Known rows, with every way that one mark hangs from another
{fuvim {rodu {nufesov bopuz}} {zuzu {loker mukis}}}: [  7.0  16.0  -0.2  19.3 -34.7  16.5  19.2 -11.2 -45.7  10.0 -10.9 -15.9
  -6.1  13.8  19.2  19.1  18.0   9.7 -17.5  -0.3  -6.4 -12.3  -1.3  -5.8
  12.3   5.7  29.9]
{rodu nufesov}: [  5.0  19.5   1.0  17.7   4.7   8.8  27.1  12.1  -8.3   2.6   5.4 -23.4
   3.3  19.7  20.7  -7.8   3.1  10.1  -6.0   2.0  -6.7   1.1   0.4 -19.9
  24.6  -1.9   9.8]
{loker mukis zuzu}: [-17.7  -4.9  10.8   6.5   1.2  21.2  38.1   0.2 -22.2 -15.4  31.3 -16.1
  13.2  10.6  27.8  -7.5  20.1 -17.6 -12.8  26.8   0.9  19.5  -3.0 -11.5
  -2.8  15.0   8.7]
{fuvim {bopuz {nufesov {zuzu {loker mukis}}}} {rodu pufu}}: [  1.4   4.0  -5.5  18.4 -25.2  18.8  -4.4  -7.2 -30.6   2.0  18.9  -9.8
 -22.8   9.2  18.5  11.2   9.4   3.6  -7.6 -47.8   4.0 -17.6  19.5   0.2
  28.6  -3.3  34.8]
{zuzu {fuvim bopuz {rodu pufu}} {loker mukis}}: [ 15.2 -15.8  -1.5  15.8  -5.5  45.9   9.9  -4.7 -31.5  14.1   3.7  -9.0
  -9.9   7.5  27.1   0.2  24.3   6.0 -25.1  -1.6   1.0  12.6  22.5   4.8
  -3.4   9.9  22.9]
{fuvim {bopuz nufesov {pufu {zuzu {loker mukis}}}} rodu}: [  3.3   5.8   0.0  24.7 -13.6  35.0  -7.4 -10.6  -4.7  19.5   9.7  -8.1
  -9.0   8.2  23.3  24.9  21.6  16.2  12.1 -22.2  15.1   1.5  16.6  10.4
  25.3  -7.4  39.9]
{fuvim {bopuz pufu} {rodu nufesov} {zuzu loker}}: [ 13.3   9.4 -11.3  20.0 -23.0  36.3  -3.0  -5.5  -2.8  18.4 -13.6 -12.0
 -15.4  11.3  21.8  29.6  29.9  16.6  -3.7 -22.5 -16.4  -2.9  -3.5  -7.1
  24.1 -24.7  35.1]
{bopuz fuvim {nufesov rodu}}: [ -9.4   8.9  -1.7  -0.7 -10.5 -13.1   5.7  -8.9   7.0  10.4  16.0 -13.3
 -12.1  27.1   5.0  -4.9 -26.3  20.9   1.1   7.1   0.9 -26.4 -22.5  -7.9
  29.8   6.5  37.6]
{pufu bopuz {zuzu fuvim}}: [ -5.8  -9.0  33.7   9.1  13.2  29.9  -1.7 -31.4  -4.3   4.9   5.2  -8.5
  11.4  -5.2  -1.2  28.0  11.0   6.1  -8.8  -8.3  18.4  19.6  13.1 -11.0
   5.8  12.0 -10.2]
{fuvim rodu}: [ -2.8  11.5  11.3  26.1  -7.7  22.7   6.0 -11.7 -13.6  -1.0  12.7 -20.0
  -9.0  23.2  27.3  21.7   7.3  13.0   5.5 -12.9  -5.5 -21.2   8.2   6.7
  10.6  -0.4  11.8]
{rodu nufesov {pufu {zuzu {fuvim bopuz}}}}: [ 12.3   0.0  20.4   6.5  11.5   3.1  -0.3  12.4  23.8   2.6  -3.9  -5.3
  -5.1  -3.4  -4.2   7.1   8.1  -5.3  -6.4 -20.2   0.7  16.6  19.0 -14.6
   9.3  -8.5  11.5]
{loker mukis {zuzu {fuvim bopuz}}}: [ -0.4 -10.8  16.4   7.4  -7.1  35.8  32.9   3.6 -16.5 -14.5  31.0 -16.0
   2.1   3.1  27.0  -9.9  16.9 -13.7 -19.5  21.9   6.9  40.5   8.7 -15.7
  10.2  13.1   0.7]
{loker mukis {zuzu {fuvim {bopuz nufesov pufu} rodu}}}: [ 10.2  -5.3  19.6  15.4 -10.6  33.0  24.2   3.5 -18.8  -9.2  20.8 -21.4
  -2.9  -0.7  28.4   4.9   9.7  -7.7 -14.2   9.1  18.9  39.2   4.4  -5.1
  17.7   2.9  12.7]
{bopuz fuvim {pufu {rodu nufesov} {zuzu {loker mukis}}}}: [ -6.9  -2.1  -4.1  21.6  29.5  21.1   7.0 -17.2  51.2  25.5   1.0  -4.3
  15.1  -8.1  21.3  10.6   3.4   7.5   6.3  22.3 -17.5   6.4 -22.1  -3.7
  -9.1   0.3  31.2]
{rodu {nufesov bopuz zuzu} pufu}: [ 10.3   9.1  10.5   3.4  -1.1 -25.4   9.1   9.1   8.9 -11.2   9.5   1.3
 -10.0   0.1  11.7 -14.7 -20.8 -11.8 -13.9 -40.5 -11.8  -4.4  10.1 -36.1
  23.6   1.8  10.9]
{zuzu {fuvim bopuz} {loker mukis}}: [  6.2 -13.7  -7.7   9.4   5.6  49.9  22.5  -3.9 -28.3  13.3   7.3  -5.5
   4.3  18.0  26.0 -17.8  28.5   4.5 -26.7  20.4  -4.6  18.5  16.5  -4.8
   5.9  22.0  15.8]
{nufesov bopuz {rodu pufu}}: [ -5.6  -4.5  22.7  -5.6 -25.6 -20.6  -2.0  12.6  25.3   5.6   6.3  22.5
  -8.6  21.0  25.2 -25.9 -17.7   8.3  11.2 -11.6  -3.4  -5.3  19.2 -17.0
   6.5   4.1  20.0]
{zuzu {fuvim bopuz} loker}: [ 11.1 -13.3  -5.6  18.0   7.1  44.7  13.0 -10.1  -7.0  10.9   3.7   0.6
  -2.3  24.8  20.5  -8.4  17.2   7.1 -19.5   6.5  -9.8   8.9  16.1  -3.8
  15.7  16.3  14.1]
{rodu {pufu zuzu}}: [-23.1  -9.0  15.4  -3.4  25.4   0.1 -16.2  -6.7  31.2  -6.5   4.7  11.8
   5.6  12.2  -2.8  14.9  16.4 -12.9   0.4 -18.1 -16.0 -14.0  13.5   0.2
 -18.5   2.9  11.2]
{nufesov {rodu {pufu bopuz {zuzu fuvim {loker mukis}}}}}: [ -8.1 -13.9  22.7  -6.2   0.8  10.8  -1.0   0.8  -7.0  16.4 -10.3  -0.6
   1.1   6.7   9.3  -2.8  12.2   2.5  -8.0   6.3  11.9  11.2   8.2   0.4
 -12.7  -9.6  18.1]
{nufesov {bopuz {fuvim {rodu pufu}}} {zuzu {loker mukis}}}: [ -1.4  -7.8  -4.1   9.4 -18.5  -7.1  14.9 -35.1 -14.4  -5.1  37.1  10.0
 -15.2   2.8  21.9  -9.6 -19.0 -12.5 -16.9 -18.1 -11.3 -20.0   1.4 -27.8
   8.6  34.7  21.9]
{loker mukis {zuzu {fuvim {bopuz pufu}}}}: [  1.2 -12.1  17.0   5.9   2.5  33.5  26.6   6.1  -2.4 -11.2  25.5 -13.9
   4.8   0.4  28.9  -8.1  16.5 -13.3 -16.1  18.9   6.0  44.8   4.0 -13.3
   8.4   6.7   4.3]

Rows
[-19.6  -9.8  -4.8 -11.5  16.8 -10.3  -5.3 -14.8 -14.1  -1.0  19.3  -6.9
   0.0  -1.2   3.3  -0.7  -4.7   0.3 -25.7 -33.4  -9.8 -18.5  -9.6 -18.8
  -8.4   9.5  22.7]
{rodu {pufu {bopuz fuvim {nufesov {zuzu {loker mukis}}}}}}
[ 13.3  -2.0   8.8  22.5  12.4  12.5   5.3 -24.6  18.1  -1.8  -5.6  20.9
   4.0   6.7  32.3 -14.9 -24.6  -9.3 -14.6 -16.2 -16.7   3.5   3.5 -12.6
  31.8  18.1   9.6]
{nufesov {bopuz {pufu rodu}} {zuzu fuvim loker}}
[ 24.1  12.6   6.5  21.8  -6.8   3.7  32.6  -6.1 -17.7  -1.8   3.4  -8.5
  -5.8   9.1  19.2 -18.7 -19.0  -3.1 -19.3  -8.2   0.5   8.3   6.8 -30.5
  43.3  15.2   9.7]
{rodu {nufesov bopuz {zuzu fuvim loker}}}
[-13.5   4.3 -10.6  -7.0 -13.4 -10.8   0.7 -19.2  -3.6  13.1  -1.6  -7.1
  -9.6  31.4  -6.0   4.9 -11.5  16.5 -12.0  13.5 -11.9 -34.2 -32.9  -2.2
  24.7   6.1  46.5]
{bopuz {fuvim {zuzu loker}} {nufesov rodu}}
[ -4.6  -5.6   9.9  12.7  23.3  10.4 -19.0 -30.6  65.2  10.5  14.6  -5.2
  -8.4  -0.1   9.5  40.1  -2.7   8.6  17.8  -3.4 -10.2  -8.9 -16.0  -0.6
 -10.6  -8.1  24.0]
{bopuz {fuvim rodu} {pufu zuzu}}
[  9.6   7.1  19.4  43.8  -4.2  40.9  32.2 -10.6 -12.6  23.9 -18.5  -1.1
  22.1  -4.3  22.7  -4.6  12.0   1.5  -7.1  25.9  11.3  27.0  20.5   4.2
  17.3  24.1  13.7]
{pufu {rodu {nufesov bopuz}} {zuzu fuvim {loker mukis}}}
[ -3.6  -7.8  21.1   6.0   4.1  26.5  34.2   1.7 -18.9 -15.9  22.6 -19.0
   8.6   5.7  23.7  -7.5  10.9 -16.4 -22.2  28.9   7.1  34.8  -0.6  -7.6
   4.4  13.5   0.3]
{loker mukis {zuzu fuvim}}
[-22.9 -15.8  15.4  -8.5  16.6  -2.3 -16.5 -21.5  26.7  -0.3  19.4   3.1
   1.4  -5.9  -6.0  21.5   5.6  -0.8  -4.4 -29.0  -8.0  -9.9   3.1 -18.3
 -24.1   6.1   7.4]
{rodu {pufu {bopuz fuvim} zuzu}}
[-15.6   5.3 -12.2 -10.6 -16.1  -7.5   4.0 -15.4 -15.0  15.0   1.4  -9.2
  -6.5  26.7  -3.0   1.1  -8.0  14.7 -17.1  20.0  -8.2 -29.2 -32.5  -3.3
  18.8   9.3  48.0]
{bopuz {fuvim {zuzu {loker mukis}}} {nufesov rodu}}
[  5.8  -5.5  -3.2  15.5  -2.2  -5.7   3.8 -40.3  24.3   0.3  22.3  14.8
 -14.8   4.3  25.9   1.7 -28.6  -6.3  -2.6 -22.7 -17.4 -18.5  -9.5 -24.5
  16.8  20.3  24.2]
{nufesov {bopuz {fuvim rodu} pufu} {zuzu loker}}
[ -4.9  25.5   3.0  39.8   3.4  26.4  28.9   1.4  -5.6   2.6  -3.5 -17.5
  13.9  12.5  34.5 -13.1  -2.9   4.0  -7.7  -5.0 -19.3  -8.2  -2.8  -7.6
  42.3  -0.6   6.8]
{pufu {rodu {nufesov zuzu}}}
[ -2.6  10.0  -2.0   9.8  -4.4 -18.3  -7.9 -29.0  -2.5  -8.0  24.7 -19.1
 -25.6  10.8  -0.9  20.1 -32.1   1.8 -11.8 -35.1  -5.9 -42.4 -18.8  -5.5
  31.1   5.7  34.6]
{bopuz {fuvim {rodu pufu}} {nufesov zuzu}}
[ -7.0  -8.7   3.7   1.4   8.3  -0.5   4.2  -8.9 -11.4   0.6  -9.2   4.7
  -8.1  22.1  10.8 -15.5   1.3 -18.2 -16.4  -5.6 -12.8 -19.0  -6.6   1.4
   7.6 -10.0  23.7]
{nufesov {rodu pufu} {zuzu loker}}
[-14.2  -4.1  -6.4  17.7  10.3  45.0   1.9  -2.2  28.7  17.6  11.0  10.5
  13.6   8.4  32.6  -2.4  33.0   6.6  10.9  -0.2 -13.9  11.9  15.5  -4.3
   9.0   0.4  19.4]
{fuvim {bopuz {pufu rodu {zuzu {loker mukis}}}}}
[  8.6   9.6  -4.8   3.8  -7.0  -5.4  21.4   3.3  13.2  10.9   8.1  -6.6
   1.4   5.7  22.3 -12.4  -8.1  12.5  -6.9   5.5 -11.6   5.1  -9.2 -33.7
  13.1   9.7  24.0]
{rodu {nufesov {bopuz {fuvim {zuzu {loker mukis}}} pufu}}}
[ 18.1  -8.6  16.9   1.4  -5.2   1.1   9.7  -8.3   1.7   8.9 -10.7  16.1
  -6.0   7.3  31.7 -28.7 -20.8  -9.2 -13.7   8.7   7.0  19.1   2.1 -12.2
  23.6   3.0  20.6]
{nufesov {bopuz pufu} rodu {zuzu fuvim {loker mukis}}}
[-14.2  -1.3  -8.5   4.5 -10.2  14.1   3.2 -30.5  -6.4   4.4  18.6 -13.9
 -11.5  17.8  11.4  25.2   9.6   9.3 -12.4   8.0 -25.4 -30.7 -21.6  -8.6
  -7.3  11.4  26.5]
{bopuz {fuvim rodu {zuzu {loker mukis}}}}
[ 14.0  -3.8  22.6  29.8  -1.0  29.6  10.7 -27.5  -3.9  11.9  -8.8  -1.3
  -1.1   8.6   3.9  23.9  12.6  -2.0  -1.8   9.8  13.6  10.7  20.6   6.3
   8.5  19.0  15.1]
{pufu {zuzu {fuvim {rodu {nufesov bopuz}}} loker}}
[ -6.1  -1.9  14.9  20.8   2.1  16.5  -7.7 -18.0  -0.5   2.7   1.2  -6.5
  -9.5  12.9  10.8  31.7  16.3  -0.5   3.0 -21.5  -4.1 -19.5  14.7  15.3
 -11.1  -1.4  21.4]
{fuvim {rodu {pufu {zuzu loker}}}}
[ -0.3  -5.2  22.8   3.4 -11.6  -2.3  -1.1  -3.2  37.9  19.8  -8.1  26.7
   1.9  17.8  26.5 -12.9  -7.1   9.9  21.6  11.3   6.5  11.0  11.2  -6.4
   7.4   0.3  26.8]
{nufesov {bopuz {pufu {zuzu loker}}} rodu}
[-12.0  20.6  -1.4  18.8  31.4   9.5  -6.1   3.9  24.5  10.6 -18.6  -4.1
  20.7  19.1  27.7   0.8  -9.6  17.5   3.4 -12.5 -14.4 -13.3 -14.0  15.6
  34.5 -10.1  34.8]
{bopuz nufesov {pufu rodu}}
[  8.1 -15.5   8.1  -2.8  -0.9  16.7   4.9   0.3 -18.9   4.2  -5.6   0.7
 -13.9  10.8  14.9 -21.7   6.3 -17.5 -26.4  -0.5  -1.5   9.0   6.1  -3.8
  15.3  -9.6  19.4]
{nufesov {rodu pufu} {zuzu {fuvim bopuz} {loker mukis}}}
[  6.8 -11.0  20.4  16.3   4.9  27.3  14.7  -2.9  27.3 -14.6  18.1  -6.4
  -4.4  12.1  21.7   4.2   1.4  -9.2  -5.4  -0.9  -3.7  30.6   0.3 -11.6
  22.3  -0.4   2.3]
{loker {zuzu {fuvim {bopuz pufu}}}}
